Each row comes from the steps of one walk. Every step used is in the known rows, and no mark comes twice. Write the walk behind each row, first mark first.
(in the rows, 128 means zero)
Known rows
B-Q-N-U-S: [124 167  58 139 100 107 117  80  63  71 186 155 127  81 122 133 147 104
 137 138 136 123  60 149 116 140  80 108 153]
S-U-N-F-H: [131 177 140 143 157 116 124  85 150 120 180 171  97 106 111 169 167 134
 186 143 133  71 110  59 191 142 113 129 130]
N-F: [140 157 140 139 145 116 144 107 127 116 159 164 114 112 116 143 154 101
 162 144 141  94 135 100 148 133 109 141 121]
H-F-N-U-S: [120 138  78 126 121 106 104  85  99  67 195 183 116  97 107 157 144  95
 186 148 127 133  90 108 148 154  69 125 165]
R-Q-K: [142 171 130 137 125  88 123 141 118 155 126  71 143 136 168 110 134 151
  81 120 128  84 101 141  92 149 128  94 123]
S-Q-R: [ 77 154 157 135  81 116 119 127 111 143  82  85 146 143 190  95 105 109
 130 118 183  89 138 139  94 122 128 123 105]
U-N-F-H: [126 157 145 152 173 108 121  84 152 131 172 164 101 112 112 165 154 125
 186 151 124  69 124  53 194 146 114 126 131]
H-Q: [135 123 142 136 138 101 135 127 124 149  85 139 145 131 130 109 103  92
 132 119 135 147 156  91 143 148 104 134 113]
H-F-N-U: [156 112 122 141 133  89  95  80 123  93 201 193  88 118  72 143 139  91
 219 168 139 114 119  66 173 132 111  93 146]
R-Q-N-U-S: [125 167  58 135 100 106 114  82  66  73 192 160 130  85 120 135 148 103
 136 136 142 121  54 149 116 143  77 111 160]
B-Q-H-F: [141 132 166 152 141 122 108 120 104 163 147 126 107  79 128 110 141 101
 157 124 118  76 123 100 156 132 111  66  89]
U-S-Q-H-F-N: [133 125 142 140 131  94  87  95 115 128 171 162  82 119 102 150 113  98
 210 131 112  79 123  69 151 155  84  85 113]
S-U-N-F: [131 189 119 136 128 118 152  97 112  91 183 183  90  81 125 163 171 137
 159 158 139  67  87  85 133 124 101 136 122]
F-N: [148 104 140 135 130  99 101 102 135 123 149 154  95 160  90 149 105 124
 180 144 111 118 137  71 144 138 115 108 122]
N-U-S-Q-H: [ 98 206 103 131 111 112 118 102  75 130 142 129 104 105 149 111 133 118
 133 115 147  57  86 163  96 160 116  95 144]
B-Q-A: [109 138 170 124 100 133 135 113 104 158  85  87 157 120 166  84 102 106
 106 118 138 116 123 110 131 107  81  83  84]
B-Q-S: [129 165 138 134  88 126 117  84  96 104 119  88 148 143 165 119 113 104
  91 136 114  93 121 150 125 109  93  80  82]
U-N-F: [126 163 127 148 147 107 149  93 115 108 173 175  94  90 125 157 152 125
 162 166 127  65 107  75 139 129 100 134 123]
F-N-U-S-Q: [ 90 175  74 102  85 103 146  90 101  66 141 152 127 125 165 147 119  95
 178 129 158 108  94 154 109 160  92 123 189]
B-Q-S-U-N-F-H: [131 190 144 146 142 116 123  70 136 113 173 153 107 109 127 164 162 125
 172 148 128  58 107  68 188 135 103 108 115]
S-U-N: [113 173  99 125 102 130 138 114 104  90 163 154  92  86 141 159 154 181
 124 145 125  91  58 108 108 117 115 121 130]
Q-N-U-S: [120 168  56 138 107 109 106  82  71  70 197 165 119  86 112 136 148 106
 141 135 135 125  63 146 115 142  78 124 155]
U-S-Q-N-F-H: [128 184 122 150 148 102 112  72 130 123 183 159 109 111 115 153 153 100
 190 124 141  66 113  89 179 154  93 122 129]
R-Q: [142 129 130 119 100 120 149 130 115 135 109 110 155 129 149 117 124 119
 109 131 147 123 102 129 131 133 131  92 141]
R-Q-B: [117 142 159 143  75 119 109 154 117 137 100  95 195 150 182  77 116 121
 102 132 145 101 123 134 115 139 119  83 123]
Q-H-F-N-U-S: [122 150  85 134 124 104  96  84  88  82 197 178 103  92 100 149 145  99
 180 145 125 114  83 108 142 158  75 114 156]

Write each row's walk
[148 165 143 161 164 103 104  77 139 141 189 158 101 116  92 148 153 107
 185 131 132  70 126  69 191 140 108 116 109]  Q-N-F-H
[140 208 119 109  58 147 126 107  98  74 141 114 133 122 152 137 159 139
  98 114 142 106  81 161 111 105 103 102  96]  B-Q-S-U
[107 201  92 126 116  73 116 109 108 106 151 103 121 135 176 132 128 136
 137 119 133  74  98 155  80 167  99 112 154]  F-N-U-S-Q-K
[137 200 140 153 160  72 111 118 129 152 141 115 118 121 147 128 147 143
 124 118 124  69 119  83 128 163 102 121 103]  S-U-N-F-H-Q-K
[113 160 130 139 129 116 106 109 100 128 172 152 102  74 136 123 147  87
 183 124 137  70 109 120 146 149  92  88 122]  N-U-S-Q-H-F
[146 137 123 141 126  84  97  75 111 103 197 186  82 117  86 135 135  91
 219 159 147  86 114  79 159 140 114  78 148]  S-Q-H-F-N-U
[132 195 100 150 115  97 137  78  89 100 187 168 104  93 127 139 149  87
 166 128 150  59  95 124 117 137  77 124 116]  U-S-Q-N-F
[159 124 129 150 138  87  86  78 112 107 204 188  78 115  69 135 141  95
 212 165 135  94 115  66 167 135 115  80 137]  Q-H-F-N-U
[129 202 120 140 117 116 142  85 107  82 188 176  91  87 130 165 168 132
 150 158 133  55  86  94 132 119  88 132 107]  Q-S-U-N-F
[142 131 160 147 137 121 103 128 108 165 157 132 110  81 124 114 141 101
 155 122 127  76 116  98 157 138 108  70  97]  R-Q-H-F
[106 195 108 135 111 101 107  94  77 128 148 137  93 116 136 119 125 116
 150 121 142  53  89 145 101 163 113  87 143]  F-N-U-S-Q-H
[103 159 180 160 118 100 103 109 116 158 100 126 134 121 146 106 124 108
 146 129 174  91 140  55 147 132 106 134  74]  S-U-N-F-H-Q-R
[ 78 162 155 110  87 127 133 116 122 146  91 100 148 129 183  96  94  98
 130 104 157 100 128 133 117 120  73 112 107]  S-Q-A
[143 218 133 121  91 130 113  96 120  89 153 147 126 124 130 146 162 114
 130 114 147 100 105 122 147 124  82 131  89]  N-F-H-Q-S-U
[119 145  73 124 116 105 109  84  96  66 183 176 118 109 107 155 140 106
 169 148 129 137  84 119 132 154  79 131 173]  F-N-U-S
[ 74 161 132 135  73 101 107 103  96 112 111 112 138 135 174 109 106 100
 155 129 182  95 118 128  99 136 102 124 124]  F-N-U-S-Q-R
[138 166 152 150 127 120 121 116  75 174 116  97 112 111 133  91 130 135
  99 121 125  67 103 131 112 135 146  61  99]  B-Q-H
[113 172 170 159 110 103 100 132 130 134 115 138 170 135 162  98 126 113
 146 133 140  87 139  76 152 155  91 112 103]  S-U-N-F-H-Q-B
[107 156  65 121 115 120 123  98  91  68 174 163 134  94 127 143 150 107
 145 139 135 143  80 146 125 150  86 141 175]  N-U-S
[153  87 154 140 140 100  92 103 143 125 170 168  88 133  87 154 114 102
 214 145 109 113 144  48 171 135  94  96 107]  H-F-N
[ 76 176  80  99  87 123 157 114 107  85 113 125 144 120 192 141 118 106
 144 110 152 112 102 178  97 157  93 137 176]  U-S-Q
[159 149 114 161 100 103 119  89  68 134 157 113 117 103 120 102 124 121
 114 120 127  88  85 132 107 107 115  62  86]  B-Q-N
[ 74 151 140 136  78 103 103 103 100 114 121 121 135 122 173 111 112  86
 173 130 181  91 123 116 112 135  95 117 118]  H-F-N-U-S-Q-R
